Known rows, with every step that occurs:
zurab vofu: [ 15 -21 -51  -6  13 -21 -34 -14 -18  25  -6  -2  46 -21  47  28  25  13
  15  18   5   2  -5  -5   4 -20 -20  -1  -9 -12 -25 -45 -28  -9  15  24
  18  29  -7   5  17  46  -9   6  12  25  -1  24  34  29  -9  12  -8]
netop popel zurab: [ 16   6  31  11  -9  -2  11  -1 -16 -43  -3  20   5  19  -2 -43 -38  -6
  19  -7  -2  -7  -5   8   9   4 -13  -7 -11   4  15  45   9 -29 -28   3
 -29   0 -71   8 -19 -33  18  -1  21 -13 -46  -7  13  15 -22  20  -9]
popel netop vofu: [ 23  -6  52 -31   2  -6 -13  11   3  17  -3 -51 -20  10 -21 -27 -10   7
  17  -5   2   1  16 -19  21  -9 -17 -18 -16   8  -8  34   1  36 -30  18
   5   1  86 -20  -5 -40   6  19  -8 -14   9   2  18  -2  36  -5   7]
zurab vofu balu pelel netop popel: [-40   5  -8  12  -7  16  11 -37 -10 -67  -5  46   1  -9 -19 -41  15 -18
  -9  -8  17  11   2  24 -29   4  -7   1  -4   9   0   2   3 -22  29 -13
  24 -16  21   5 -10 -18   9 -20   0   6  -5  -3 -38   5  -2  -5  34]
pelel netop vofu: [ 26  -4  46 -19 -12  11 -26 -33 -27   7  -3 -51 -12  -2 -19 -22  -1  -9
   4 -20   4  -6  12 -28 -32  15  -7 -21   2  10  -6  13 -13  -2  -1 -15
  -1   7  38  -2  -9 -44   0  25  -8   5  10   6 -33  -5  20   7  -2]
popel zurab vofu balu pelel netop: [-53  13 -41  19 -32  25  -1 -19  16 -14  -5   7  -5   0 -21  24   7   4
 -31  -2   0  -4  13  20  -4   8  17   4   7  -4  -2 -25  -5 -18  39 -27
   9  -7 -40  12  -6  32  -4 -12  -9  19 -16  21 -32  24 -24  -1  35]
popel netop vofu balu nedor: [  7  16   1 -18   3   7   7  14  31 -13   4 -30 -29   7  -1  -7  -5 -10
 -34  20  15  -6  14 -64  -3   3  15  21 -16  20   8  71  10  28  51  18
  12  13  38  -8  10   5  -1 -34  12   8  31  -2  16 -14  15 -18 -18]
pelel netop: [ -6 -12  17  -1 -36  15 -13 -34 -19   0 -13  -7  16  -8 -13  21 -14   1
 -17 -28  -4  -1   5 -13 -42  38  16  -8  18  -1   1 -20 -23 -12   4 -21
  -4  10  -2  12   0   3 -19   2  -3  25  27   2 -36  -5   3   4  -4]
popel netop pelel balu: [ 32  -2  18  22  15 -11 -15  14  14  25  12  -3 -28  -3  -7  32   0   6
 -11   0 -11  14  -5   3  15  25  -4 -10  13  -1 -14 -10  -1  19   7  -7
 -10  26  16  27  26 -17   4  36 -10 -10  25 -21 -28 -33  -2   4   0]
pomaven netop pelel balu nedor: [ 12   6 -10  15  22  21 -15  -4  -3  13  11 -20   0 -24  48  27 -26  -1
   0   2 -29  30  -7 -23 -18  47  44  16   9   1 -11  12   0  -4  53 -20
   3  61 -35  13  33   3  -7  -2 -10   7  36 -22 -49 -20  -5   0 -44]
popel netop vofu balu: [ -7   8  36 -35   8 -16   4  33  20  -2  -1 -14 -44  25 -16  -5  17  -1
 -45  -3  29 -20   0 -46   7 -16 -24   3  -1  21   5  43  16  31  -6  20
   8 -22  58 -12  10  -7   5   5  30   5  21  10  33 -17  10   8   6]
popel zurab vofu: [ 17 -14 -51  10  -5 -24 -19  -1  -7  30   4 -10  35  -4  33  16   6  12
  19  25   8  -1  -5   9  17 -32 -16  -2 -17 -22 -17 -27 -15 -17   6  13
 -14  22 -65  -1  -7  36   4  12  11   9 -43  26  39  44 -31   9 -16]
pelel balu nedor: [ 33  11 -19  25  20   7 -13  -5   9  -2   9 -22   2 -25  32  16  -7 -14
 -19   8 -32  12 -11 -34  -5  27  31  17  -8  22 -10  24 -12 -12  66  -5
   8  68 -21  31  48   1 -12 -34   5  24  41  -6 -30   3  -5 -13 -32]
balu pelel: [-24  30  -8 -17  -1   3  -4 -15 -12 -16 -15  -9  39 -12  25  15 -21  14
  22  -2 -53   2 -18  24  22  28   8   9 -16   5  -7 -17 -13 -21 -27  11
  49  19 -20  32  31  15 -12 -24  -3  19  16  -1   3  25   1  -1  41]
pelel netop popel zurab vofu: [  9 -17 -36  24 -16   1 -16 -21  -6 -12   2  12  21  -6  -5 -24   7  -2
  16  14  25  11  15  20  -6 -27 -13 -12  -9 -18  -7 -10 -12 -21  18 -13
 -21   4 -44 -12 -25   4  14   7  -2  -8 -53  21  -5  31 -20   7 -10]
netop vofu balu nedor: [ 15  23   3 -22   5  11  -3   3   6 -18   2 -30 -19   6  26  -9   5 -14
 -27  19  13 -10   5 -67 -17  15  13  23 -12  23  -1  59   6   2  53  13
  15  16   0   0  20   9  -1 -29  17  13  26   1   6  -4  -2  -4 -23]
pomaven balu pelel: [-25  69  -6 -17   0   6   5  -6   1   7   0 -11  56 -43  26  31  12  26
  33 -15 -83  30 -20  30  15  16   8  25  -8  13  -8 -28   1 -37 -35   0
  37  -3 -25  47  36  32  -3 -29  15   8  25  10 -18  25 -10 -41  21]
zurab popel netop pelel: [ 29 -31   5  -6  -1  -5  -7   8   4  49 -10  12  11  11   8  26  -3  21
  34  16 -15  -1  -1  -4   8  -1 -15  -6  12 -27   4 -13  -8  41 -20  18
   5 -31  23  -2 -28  23  16  41 -21 -29  -1 -42   8 -46  44  -4  -9]
vofu zurab popel netop pelel: [ 24 -29  -1   4   4   1   3  17  13  45  -7  20  -1  20  -7  31   7  18
  37  14   3  -4  12  16   7 -13   8  -4  18 -36  13 -28   2  46 -36  11
 -17 -31  18 -15 -38   8   7  39 -32 -38   6 -37  23 -43  17  -1  -6]
netop popel: [ 15  -1  31 -14   5  -4   5 -16 -33 -53 -14  36  18  -6  11 -52 -17  -6
  19  -9   5   0 -19 -10 -18  13 -23  -7  -5  14   3  38   0 -20 -23  13
   3  -1  14  15   5 -36   6 -15  18  -1   2 -17  -1  -4   1  13  -4]
pelel netop vofu zurab popel: [ 10 -33   9   5  17  -5   7   2 -16  36   7  -7  -6 -12  -4  -8  19 -20
  18  -2  18 -15   7   9 -14 -25  18  -6  10 -18  -2 -43   4  13 -23  -3
 -15 -21  16 -30 -21  -4 -20   9 -24  -6  -8  -4   1 -14  19  -2 -21]
vofu zurab popel netop pelel balu: [ 25 -22   6  34  34 -19   1  27  21  44  15  17 -35  -6 -10  33  21  -3
  -8   6   2   2  -7  22  19   0  13  -7  19 -10 -10 -39   3  32   0 -13
 -22   7  14   9  16 -16  -1  27 -27 -15  16 -26 -14 -45  -7  -5  -9]
vofu zurab popel netop: [-13 -42 -10  -2   8  -9  20  39  32  42 -10  14   6   1 -20  18  -5  20
   0   0   3  -8   3  14  30 -35  15   0  13 -21  19 -31   0  46 -38  17
 -15 -25  58 -29 -15  26  -9  -4 -20 -14  13  -1  44 -19  37 -18  -4]
netop vofu balu: [  8  20  32 -37   4 -14  -2  20 -17  -7   3 -16 -34  20  14  -5  20 -12
 -35  -2  28 -26  -6 -51 -14   6 -28   8  -2  28  -7  24  11  -3   4  17
  13  -7  16   6  20   1   1   3  38  19  14  12  21 -11 -17  21   0]

Rows:
[ -8  -7  27 -26  11 -19   9  34  15  17   1  -6 -40  15 -13 -11  15  -9
 -41  10  24 -20  -5 -47   8 -23 -30   4   0  14  -1  20  14  36  -2  25
  13 -34  71 -21   8  19  14   6  18   5   3   1  29 -24  27  -5   2] : zurab popel netop vofu balu
[  3  -8  12  10  27  -1 -15   5 -21  33  13  -2  -7 -15  39  35 -18  12
 -10 -20 -20  20 -22  14 -10  51   8  -2  25   0 -26 -31  -2 -11   3 -26
  -7  44 -25  17  39 -11 -10  37  -5   4  24 -10 -48 -29 -21  31 -22] : pomaven netop pelel balu
[-43  20  -2 -21   8  -6  15  16  21  -7  -1 -10 -20   2  -5  -2   6  -4
 -10  13 -24  -5  -8   0  35 -12 -10   9 -12   7   2  -1   9  17 -13  17
  51 -25  45  -3  20  22   9 -16  -4   6   0  -1  11  -7  33 -15  51] : zurab popel netop vofu balu pelel
[-35  10  -1   2 -30  27 -10 -41  -9 -13 -11  -8  27 -10 -15  19 -15   8
   0 -20 -34   2   2  21 -19  43  21  -2   6   1   3 -28 -17 -17  -1 -30
  23   9  -5  20   4   0 -18 -19 -18  19  21   0 -47  11   5  -6  35] : balu pelel netop
[-13  23 -45  22 -14   8  -1 -24   6 -10  15  10  37 -35 -11 -16  23   5
  34  12 -12  36  12  49  -4 -30  -8  -3 -14 -12 -15 -26   1 -39  13 -15
 -15 -13 -49  -2 -19   8  16  -2   1 -10 -53  23 -21  38 -18 -22   8] : pomaven balu pelel netop popel zurab vofu
[-20  -1 -39  14 -13  -4   8   0  10 -26   4  39 -17  15  -9   1  31  -6
 -41  10  54  -5   3 -14 -18 -27 -22   3   6   4   2   4   8 -16  39  -3
 -16 -13 -40  -7 -13  28  11  -4  28   9 -37  24  11  10 -43  16  -4] : pelel netop popel zurab vofu balu
[  6 -34 -17   3  24 -14  14  17 -12  38  -2  26  25  -8  28  22  11 -10
  13   3   0 -22 -16  23   3 -23  14  11  13 -14   2 -56  -8   4 -36  17
 -10  -6 -13 -12   3  30 -24 -10   1   4   6  -4  34  -4   1   4 -22] : vofu zurab popel
[-41  36 -41   4   4  -8  12  -2  10 -49  -2  24   6   1  18  -7  11  -4
  -5  16   5  -1 -14  27  23 -18 -14  11 -18   2  -4  -2   8 -25  15  14
  34 -10 -46  11  15  28  11 -27  10   6 -30  14  16  32 -31   6  48] : netop popel zurab vofu balu pelel
[ -7   5 -31   0   0 -22  13  16   4 -20   4  40 -10  15  19  -3  24  -9
 -38  19  49 -13  -2  -9   2 -26 -31  11  -3   6  -4   9  13 -18  29  17
 -12 -10 -48  -2   0  37  17  -7  43  13 -35  24  36  18 -44  21  -3] : netop popel zurab vofu balu
[-26  38  23   0 -15  32  15 -38 -11 -51  -1  33  29 -32 -30 -39  -2  -4
  20 -33 -23  35   0  22 -36  21   2  -1   2  14   7  10  12 -35  -7 -27
   6 -21  20  20  -4 -33   4 -17  -1  -7  10  -2 -62  -5   6 -26  15] : pomaven balu pelel netop popel
[ -5 -43  -9  -6  -8  -7   7  25  23  44 -13   8  10  -8  -9   8 -19  16
   3   3 -22   0  -8 -12  26 -20 -12   1   5 -10  12 -18 -12  39 -22  19
   6 -15  63 -17   3  39   4  -3  -6  -8   4 -10  20 -19  60 -26  -9] : zurab popel netop
[ 33  -9  20 -15 -15  -4 -16   4   5  25 -14   1   6  27  -3  32  -8  28
  28   3  -7   1   8  -3   6  15 -12  -6  10 -21   8   9  -9  32 -28  13
  -7 -10  20  11 -20  -1  11  45 -16 -28  24 -31  18 -32  13   4  -1] : popel netop pelel
[ 13 -16  26 -16  24  -8   7  32  10   4   2 -37 -29  21 -28  -6   4   2
  15 -14  32 -12  25  21  26 -26  31 -12   0  -3   8  13  11  35 -54  10
 -39  -3  56 -32 -15 -55 -25  15 -19 -24  26   8  52   6 -11  12   5] : popel netop vofu zurab
[-13   4 -47  -3  -9 -24  -6  21  10   8   4  17   1  21  18  31  29   6
 -42  24  33 -14  -9 -17   7 -27 -28  15  -2   1  -7 -13   1 -14  28  15
  -7   1 -62   2   8  58   9  -6  37  18 -22  30  50  22 -49  19  -2] : popel zurab vofu balu
[-14  14  16  25 -29  20  10 -23  -6 -55  -3  20  -3  10 -33 -44 -44 -11
  14 -13 -10   3   8  32  -3  12   6 -18 -12   2  16  35  14 -30 -10 -34
 -20  -5 -59   0 -33 -43  13  -9   0 -14 -39  -8 -29  20 -13  -4  21] : balu pelel netop popel zurab
[-15 -37  10 -12  32  -3  11  18 -23  51   6 -10   4 -14  28   2  -9  -7
  28 -14   4  -9  -7  19  -3 -25  21   6   9 -17  -2 -55   8  17 -44   6
 -10  -8  18 -49  -5   7 -25   9 -12   0  -5   6  14 -11  16  15 -33] : pomaven netop vofu zurab popel
[ 20 -22  31 -17   9 -13  -5  13   7  42  -5 -35 -16  -4 -15 -31  -8  -1
  19   4 -12  -3   5 -27  19 -29 -26 -16 -16   0   1  17   0  38 -26  16
   8 -21  90 -32 -12 -14  12  22 -10 -15  -8  -8  13 -18  65 -14  -3] : zurab popel netop vofu
[ 51  18 -14  24  22   9 -17 -15   8   7  10 -21  -6 -14  32  21  -1 -16
   2  20 -24  13  -8 -26 -14  35  21  16  -1  10  -9  22 -12  -9  65 -10
   2  63 -39  33  32  -3  -5  -8 -12   7  33 -26 -37 -16  -5  -7 -37] : netop pelel balu nedor
[-26  18  15  20 -29  21  20  -6   1 -61   0  32 -21  16 -39 -31 -27 -12
 -12 -12  10  -2   0  23 -10  11   1  -7  -4   8  20  35  15 -29   3 -27
 -13 -21 -63   7 -30 -28  17 -13   7  -5 -42  -3 -21  17 -27   8  22] : vofu balu pelel netop popel zurab
[  2   1  29  24 -34  16  10 -17 -17 -41   0  20  -4  11 -34 -42 -41 -11
   7 -17   6  -1   7  11 -16   9  -3 -20  -1   3  24  42   3 -30 -14 -21
 -42  -6 -54   4 -37 -44  14  -3   2 -10 -43  -3 -24  14 -16  13  -8] : pelel netop popel zurab
[-11   5  22   1  15  18  -3  -7  -9 -10   6 -36 -21  16 -24  -9  12  -9
  21 -22  17 -14  24  39  -7   2  51 -14   0 -12  -1 -18   4   0 -36 -15
 -22   1  17 -16 -20 -57 -37  -3 -34  -9  19  11  -6  19 -21   6  21] : balu pelel netop vofu zurab
